Known rows, with every step that occurs:
purug -> dafe -> guzus -> dalivol: [-0.06,  0.06,  0.05,  0.42, -0.10, -0.35, -0.17,  0.08,  0.15,  0.02,
  0.45, -0.04,  0.08, -0.23, -0.07, -0.01, -0.41, -0.03,  0.19]
purug -> dafe: [ 0.05,  0.03,  0.00,  0.24, -0.08, -0.16,  0.14, -0.06,  0.17,  0.04,
  0.21,  0.14,  0.05, -0.12,  0.14, -0.03, -0.08, -0.04,  0.07]
tazek -> purug -> zetip -> felozar -> dalivol -> guzus: [ 0.01, -0.07,  0.05, -0.31,  0.12, -0.01,  0.20, -0.01, -0.02,  0.25,
  0.34, -0.07, -0.17,  0.00,  0.10, -0.60, -0.17,  0.17, -0.21]
felozar -> zetip -> purug -> dafe -> guzus -> dalivol: [-0.02,  0.10,  0.04,  0.40, -0.16, -0.33, -0.12,  0.08,  0.11,  0.05,
  0.49, -0.10,  0.07, -0.21, -0.14, -0.17, -0.60,  0.07,  0.16]
vodip -> tazek -> purug -> dafe -> guzus -> dalivol: [ 0.01,  0.08,  0.05,  0.40, -0.14, -0.31, -0.11,  0.00,  0.10, -0.04,
  0.28, -0.13,  0.08, -0.19,  0.01,  0.07, -0.34, -0.03,  0.12]
dalivol -> guzus -> dafe: [ 0.02,  0.09,  0.01,  0.23,  0.14, -0.04, -0.25,  0.16,  0.06,  0.07,
  0.09,  0.10, -0.08, -0.06, -0.01, -0.06, -0.22,  0.27, -0.01]
vodip -> tazek: [ 0.05,  0.03, -0.03, -0.10, -0.26,  0.12,  0.10, -0.14, -0.07, -0.13,
 -0.41, -0.26, -0.01,  0.03, -0.06,  0.17,  0.21, -0.04,  0.00]
guzus -> dafe -> purug -> zetip: [-0.03,  0.11,  0.09,  0.35,  0.15, -0.24,  0.03, -0.08,  0.20,  0.22,
  0.43,  0.22,  0.23, -0.19, -0.01,  0.10, -0.18,  0.08,  0.08]
dalivol -> guzus: [ 0.01, -0.06, -0.04, -0.14,  0.24,  0.08, -0.07,  0.13,  0.02,  0.06,
  0.08,  0.01, -0.16,  0.00,  0.03, -0.32, -0.07,  0.09, -0.12]
guzus -> dalivol -> felozar: [ 0.03, -0.13,  0.17,  0.06,  0.17, -0.07, -0.33,  0.22,  0.07,  0.20,
  0.20, -0.13, -0.13, -0.01, -0.17, -0.06, -0.18,  0.09, -0.11]
tazek -> purug: [ 0.13,  0.01,  0.03,  0.07,  0.09,  0.01,  0.08, -0.10, -0.09, -0.04,
 -0.06,  0.01, -0.01,  0.11,  0.29,  0.08,  0.02,  0.02, -0.17]
guzus -> dalivol: [ 0.00,  0.04,  0.09,  0.19,  0.09, -0.18, -0.18,  0.14,  0.00,  0.04,
  0.19, -0.14, -0.03, -0.06, -0.06,  0.02, -0.25,  0.03,  0.07]
dalivol -> felozar -> zetip -> purug -> dafe: [ 0.14,  0.05,  0.01,  0.22, -0.19, -0.10,  0.14, -0.02,  0.13,  0.15,
  0.28,  0.01,  0.00, -0.08,  0.00, -0.29, -0.42,  0.17, -0.02]
felozar -> dalivol -> guzus -> dafe -> purug: [-0.11,  0.17,  0.10,  0.37, -0.08, -0.13, -0.15,  0.03,  0.17,  0.22,
  0.48,  0.03, -0.04, -0.11, -0.25,  0.08, -0.37,  0.17,  0.00]
felozar -> dalivol: [-0.13,  0.02,  0.08, -0.21, -0.16, -0.01,  0.18, -0.07,  0.01,  0.10,
  0.30, -0.18, -0.10,  0.02, -0.12, -0.27, -0.05,  0.00, -0.01]
purug -> dafe -> guzus: [-0.08,  0.03, -0.05,  0.32, -0.26, -0.24,  0.00, -0.08,  0.20, -0.03,
  0.35,  0.15,  0.16, -0.24, -0.01, -0.04, -0.26, -0.08,  0.17]
zetip -> felozar -> dalivol: [-0.07,  0.01,  0.11, -0.27, -0.35, -0.09,  0.27, -0.13, -0.06,  0.23,
  0.31, -0.19, -0.09, -0.01, -0.11, -0.36, -0.17,  0.09, -0.06]
purug -> dafe -> guzus -> dalivol -> felozar -> zetip: [ 0.02,  0.00,  0.09,  0.04,  0.04, -0.06,  0.00,  0.16,  0.12,  0.23,
  0.58, -0.11, -0.04, -0.06, -0.25, -0.37, -0.29,  0.08, -0.11]

Rows:
[ 0.03,  0.09,  0.08,  0.11,  0.09, -0.12, -0.03,  0.04,  0.03,  0.21,
  0.29,  0.06, -0.07, -0.07,  0.08, -0.25, -0.29,  0.33, -0.09] => tazek -> purug -> zetip -> felozar -> dalivol -> guzus -> dafe
[ 0.12,  0.06, -0.02,  0.31, -0.24, -0.17,  0.11, -0.08,  0.12,  0.04,
  0.12,  0.06,  0.04, -0.11,  0.12, -0.11, -0.40,  0.12,  0.08] => zetip -> purug -> dafe
[-0.04, -0.05,  0.04, -0.33,  0.00,  0.02,  0.12,  0.04, -0.03,  0.23,
  0.29, -0.13, -0.23,  0.00, -0.05, -0.58, -0.19,  0.16, -0.17] => zetip -> felozar -> dalivol -> guzus
[-0.02,  0.00,  0.13, -0.26, -0.18, -0.14,  0.38, -0.19, -0.05,  0.26,
  0.39, -0.11,  0.00, -0.02,  0.06, -0.41, -0.14,  0.10, -0.11] => tazek -> purug -> zetip -> felozar -> dalivol
[-0.06, -0.03,  0.07, -0.24,  0.05, -0.05,  0.16,  0.00,  0.05,  0.31,
  0.48, -0.06, -0.14, -0.06, -0.07, -0.55, -0.24,  0.15, -0.15] => dafe -> purug -> zetip -> felozar -> dalivol -> guzus
[-0.07,  0.08,  0.10,  0.22,  0.17, -0.21,  0.06, -0.06,  0.21,  0.27,
  0.57,  0.17,  0.14, -0.18, -0.04, -0.11, -0.23,  0.12,  0.04] => felozar -> dalivol -> guzus -> dafe -> purug -> zetip
[ 0.05,  0.06,  0.11,  0.14, -0.16, -0.28,  0.15, -0.13,  0.04,  0.34,
  0.31,  0.13,  0.17, -0.17,  0.00, -0.06, -0.30,  0.19, -0.03] => guzus -> dafe -> purug -> zetip -> felozar
[-0.03, -0.12,  0.15,  0.12,  0.08, -0.13, -0.37,  0.21,  0.11,  0.17,
  0.29, -0.11, -0.07, -0.09, -0.22, -0.06, -0.28,  0.07, -0.04] => dafe -> guzus -> dalivol -> felozar
[ 0.04,  0.10,  0.07,  0.07,  0.00, -0.08,  0.01, -0.01,  0.01,  0.16,
  0.15, -0.03, -0.07, -0.06,  0.06, -0.21, -0.22,  0.32, -0.10] => vodip -> tazek -> purug -> zetip -> felozar -> dalivol -> guzus -> dafe
[-0.04, -0.07,  0.05, -0.33,  0.09, -0.02,  0.17,  0.02,  0.01,  0.26,
  0.36, -0.08, -0.16, -0.04,  0.00, -0.62, -0.17,  0.16, -0.16] => purug -> zetip -> felozar -> dalivol -> guzus
[ 0.17,  0.03,  0.01, -0.02, -0.08,  0.09,  0.15, -0.20, -0.13, -0.13,
 -0.34, -0.17, -0.01,  0.13,  0.25,  0.20,  0.16, -0.01, -0.18] => vodip -> tazek -> purug
[ 0.05,  0.02,  0.10,  0.04, -0.14, -0.25,  0.22, -0.16,  0.02,  0.32,
  0.29,  0.10,  0.17, -0.15,  0.01, -0.12, -0.24,  0.12, -0.05] => dafe -> purug -> zetip -> felozar
[ 0.09,  0.03,  0.04,  0.07, -0.19, -0.03, -0.08,  0.08, -0.03,  0.16,
  0.22, -0.21, -0.03, -0.01, -0.25, -0.38, -0.65,  0.31, -0.06] => dafe -> guzus -> dalivol -> felozar -> zetip -> purug
[ 0.02, -0.10,  0.13,  0.24, -0.03, -0.19, -0.33,  0.18,  0.15,  0.19,
  0.32, -0.09, -0.06, -0.12, -0.19, -0.11, -0.45,  0.14, -0.01] => zetip -> purug -> dafe -> guzus -> dalivol -> felozar
